Each row was made from one walk, in order. Every step used is in the known rows, and no mark comes twice. Write each row's walk.
Known rows
rami > kikug > nizu: [-4.91 -0.65 -0.60 -3.58 -1.55 -1.27 -2.80 0.91 2.98 -0.29 1.79 -1.52 0.19 -1.27 0.53 -5.04 0.37 -0.44 6.29 3.00 -4.45]
kikug > nizu: [-4.48 -1.55 1.14 -0.84 0.11 1.63 -1.29 -0.85 1.53 -0.07 2.15 -1.60 -0.90 1.65 -0.34 -3.96 1.47 -0.32 4.50 1.70 -1.28]
kikug > zoru > rami: [-2.05 -0.19 -0.87 1.21 -1.47 7.74 -1.67 2.34 -0.02 -2.81 -1.80 0.55 -6.09 -1.98 -0.42 -0.73 -3.71 1.00 3.83 2.93 -1.95]
gupete > kikug > zoru > nizu > rami > tuluv: [-0.06 1.88 -1.58 1.22 -1.41 4.26 -0.67 0.92 2.36 -1.31 -3.39 6.44 -0.88 -1.02 1.42 2.32 -2.62 -1.07 2.16 1.40 -2.82]
gupete > kikug > zoru: [-2.14 -1.24 -1.29 1.90 -3.06 3.91 0.87 1.14 3.69 1.43 -1.81 3.24 -0.01 0.56 1.43 -0.50 -1.90 -1.26 -1.10 -1.24 -0.56]
kikug > nizu > gupete > rami: [-2.12 -3.22 2.40 -2.53 -4.71 0.08 -3.74 -2.75 1.05 -2.29 -2.54 -3.46 -3.77 -1.81 -1.87 -3.20 2.83 -0.31 4.27 -4.84 0.27]
kikug > rami: [-0.96 -3.69 2.79 2.38 -1.95 1.54 0.02 0.29 -1.27 1.81 2.00 -0.52 1.89 1.48 0.48 1.80 -3.43 0.81 3.50 -2.36 0.09]
gupete > kikug > nizu: [-6.11 -0.92 -0.44 1.03 -0.15 1.82 -1.15 0.63 3.00 1.98 1.02 1.18 1.38 3.45 0.82 -3.50 1.97 -1.03 0.12 -1.13 -0.32]
zoru > rami > kikug > nizu: [-7.27 1.12 -1.20 -1.90 0.47 2.67 -5.41 3.40 0.18 -2.16 0.78 -1.72 -3.52 -1.80 -0.02 -5.08 -0.72 1.14 6.80 4.71 -3.98]
zoru > nizu > kikug: [-1.96 1.47 -1.33 2.26 0.33 -1.07 -2.71 2.55 1.40 -0.35 0.22 0.17 -4.07 3.98 -2.79 0.95 -0.12 2.02 3.80 2.31 -3.47]
kikug > nizu > rami: [-2.79 -1.44 1.27 -0.04 0.67 3.30 -3.43 -2.13 0.65 -2.68 2.37 0.57 -0.22 -1.45 0.61 -2.71 3.11 0.32 2.75 5.14 -0.42]
nizu > rami: [1.97 0.08 0.11 0.62 0.51 1.71 -2.01 -1.17 -0.98 -3.07 0.36 2.35 0.66 -3.61 1.19 1.18 1.78 0.80 -1.76 3.88 0.85]
nizu > gupete > rami: [2.53 -1.80 1.58 -1.77 -5.44 -1.97 -2.67 -2.13 -0.17 -2.04 -5.25 -1.93 -3.02 -3.85 -1.36 1.03 1.54 0.17 -0.19 -7.32 1.62]
gupete > rami: [0.37 0.01 -0.46 -1.51 -3.63 0.02 -1.18 -2.26 0.25 -0.06 -2.67 -1.43 0.01 0.27 1.13 -2.07 -1.21 -0.50 1.18 -5.49 2.14]
rami > kikug > nizu > gupete > tuluv: [-3.45 -1.40 -1.57 -4.28 -2.33 -2.28 -2.23 1.90 4.28 -1.55 -1.23 -0.93 -0.24 -3.88 0.32 -2.15 2.73 -1.38 4.11 -1.21 -6.04]
nizu > gupete: [2.04 -1.82 2.04 -0.26 -1.65 -1.92 -1.86 0.04 -0.36 -2.39 -3.04 -0.62 -3.37 -3.71 -2.47 2.66 2.76 0.47 -1.47 -2.25 -0.18]
zoru > gupete > rami > kikug: [-1.77 0.69 1.40 -3.54 -6.52 -2.42 -4.75 0.19 1.15 -1.03 -6.62 -4.24 -0.01 -3.74 0.28 -1.04 -3.67 0.65 2.46 -0.22 -1.30]
rami > kikug: [-0.83 0.76 -1.43 -3.00 -1.58 -2.88 -1.79 1.68 1.75 -0.33 0.16 0.15 1.32 -2.81 0.99 -1.53 -1.17 -0.10 2.61 1.53 -3.17]
gupete > rami > tuluv: [2.55 1.15 -0.20 -5.46 -3.43 -1.61 -0.03 -1.62 1.19 -0.27 -5.36 -2.14 -0.91 -2.07 0.22 1.55 -3.38 -0.32 2.78 -8.04 1.36]

Which walk is each row?
[0.23 1.79 -0.20 -1.26 -4.91 -3.23 -4.90 -0.42 -0.68 -3.16 -4.33 0.64 -2.14 -2.06 -0.94 -1.72 0.38 -0.66 5.11 -2.68 -3.78] => zoru > nizu > gupete > rami > kikug
[-2.49 -3.21 2.89 -1.27 -1.45 0.10 -2.80 -1.05 1.01 -2.41 -0.72 -2.28 -3.84 -1.74 -3.00 -1.51 4.06 -0.08 3.15 -0.62 -1.41] => kikug > nizu > gupete
[-2.71 -1.73 1.06 4.09 -1.02 0.03 -2.83 2.59 0.35 0.90 1.54 -0.20 -2.28 5.20 -2.34 2.06 -3.08 2.68 6.60 0.37 -3.35] => zoru > nizu > kikug > rami
[-1.27 -4.72 1.60 1.89 -2.62 -0.62 -2.26 2.60 2.72 1.53 1.23 -2.63 -2.77 2.25 -2.35 4.20 -3.20 3.77 3.22 -2.17 -0.69] => nizu > kikug > rami
[-0.36 -0.26 2.34 2.45 -1.76 -1.28 -1.96 2.11 -0.59 0.39 -3.73 2.76 -0.83 0.45 -2.03 4.93 -1.85 -0.49 3.10 -4.93 -3.02] => zoru > nizu > gupete > kikug > rami > tuluv
[-1.89 0.65 -0.18 -0.21 -0.81 0.52 0.01 2.68 1.86 0.80 -4.70 -1.83 2.00 -0.89 0.97 2.81 -1.38 -0.69 -2.17 0.48 -2.28] => zoru > gupete > tuluv
[-0.58 -4.42 2.89 3.43 -3.57 -0.15 -1.81 1.31 0.08 1.43 -2.32 1.21 0.13 -0.97 -0.99 4.09 0.30 0.01 -2.13 -6.09 0.65] => nizu > gupete > kikug > rami
[-3.10 1.45 -1.70 3.80 -2.16 4.21 -0.03 1.43 2.51 1.11 -1.35 4.95 -0.27 3.08 0.96 -1.32 -2.09 -1.81 1.92 0.29 -2.95] => gupete > kikug > zoru > nizu
[2.13 3.58 -0.13 -0.23 2.16 0.26 -1.87 -0.17 -1.81 -3.35 -1.50 3.70 -0.69 -1.96 -0.04 2.74 -0.70 0.22 3.64 3.67 -2.76] => zoru > nizu > rami > tuluv
[-5.82 -0.95 2.69 1.64 -1.58 2.53 -5.11 0.66 1.81 -1.18 -3.08 -0.19 0.56 -1.09 0.24 -0.29 1.48 0.68 -1.67 5.36 -0.10] => zoru > gupete > kikug > nizu > rami
[-4.03 0.25 2.95 -1.41 -1.18 1.29 -4.37 1.01 2.50 -1.18 -5.48 -0.78 -0.10 -2.72 -0.51 2.48 -0.54 0.78 -0.18 3.42 -0.62] => zoru > gupete > kikug > nizu > rami > tuluv
[1.32 0.68 -1.15 -2.04 -0.94 -0.88 -3.74 0.15 0.62 -3.38 0.31 2.61 1.36 -6.12 2.16 -0.17 0.54 0.79 0.29 5.37 -1.99] => nizu > rami > kikug
[-3.53 2.45 -2.19 -1.22 0.27 1.33 -4.63 4.14 -0.83 -2.11 -0.86 -0.40 -3.14 -2.96 0.60 -2.05 -2.08 1.63 2.95 3.75 -3.23] => zoru > rami > kikug
[-1.59 1.21 -1.60 4.45 -1.88 5.48 -1.68 0.63 1.42 -0.88 -1.01 7.06 0.11 0.67 1.74 -0.48 -0.75 -1.22 0.86 3.43 -2.13] => gupete > kikug > zoru > nizu > rami
[-1.71 -0.46 -1.56 -3.03 -5.20 1.13 -0.91 3.51 5.16 -0.59 -4.69 -0.52 0.04 -5.13 1.54 0.35 -4.24 -0.88 3.60 2.92 -6.85] => rami > kikug > zoru > gupete > tuluv
[-3.15 -0.02 -0.23 -1.38 0.57 1.89 -2.05 0.07 2.94 -0.50 -1.12 2.63 0.87 -1.06 1.33 0.15 1.64 -0.23 0.26 0.02 -0.03] => gupete > kikug > nizu > rami > tuluv
[0.26 -0.62 -1.41 -4.14 -7.82 0.84 -1.74 -0.92 3.58 -1.40 -3.29 -0.46 -0.99 -3.66 1.86 -3.45 -4.42 -0.75 5.83 -3.30 -2.29] => gupete > rami > kikug > zoru
[0.72 -3.92 1.87 -1.70 -2.08 -2.20 -1.33 3.14 3.34 1.31 -1.53 -3.14 -3.57 0.38 -3.31 6.90 -5.19 3.89 4.89 -4.80 -1.27] => nizu > kikug > rami > tuluv
[-6.01 0.32 -2.33 -2.39 -0.16 2.19 -4.80 4.70 1.75 -2.82 -1.72 -1.28 -3.75 -4.11 0.16 -2.43 1.56 -0.02 4.10 1.08 -5.53] => zoru > rami > kikug > nizu > gupete > tuluv
[-0.05 -1.42 0.73 1.61 -2.19 -1.58 -2.17 1.08 1.23 -0.32 -3.92 1.73 -1.34 -2.20 -1.37 2.53 3.22 -0.47 -4.71 -4.27 0.55] => nizu > gupete > kikug
[2.82 0.27 1.08 -2.26 -5.95 1.71 -1.19 -1.30 0.94 -3.49 -6.90 0.92 -6.17 -3.76 -2.60 2.07 -3.51 -0.95 7.49 -4.97 -3.66] => kikug > zoru > nizu > gupete > rami > tuluv
[-0.34 0.85 -1.73 -4.07 -5.33 -2.33 -2.73 -0.83 1.71 -0.24 -2.73 -1.40 1.17 -2.24 2.14 -3.30 -2.30 -0.30 3.26 -3.72 -0.79] => gupete > rami > kikug
[-7.19 -0.73 2.69 1.20 -1.87 1.41 -3.78 1.57 2.39 1.33 -3.71 -2.06 0.04 1.54 -0.60 -1.23 0.14 -0.01 -0.36 2.60 -0.76] => zoru > gupete > kikug > nizu
[1.13 -2.58 2.92 -1.42 -1.32 0.08 1.20 0.77 -0.28 1.72 -0.84 -0.98 0.83 -0.95 -0.61 5.44 -5.90 0.84 4.93 -5.09 -0.67] => kikug > rami > tuluv
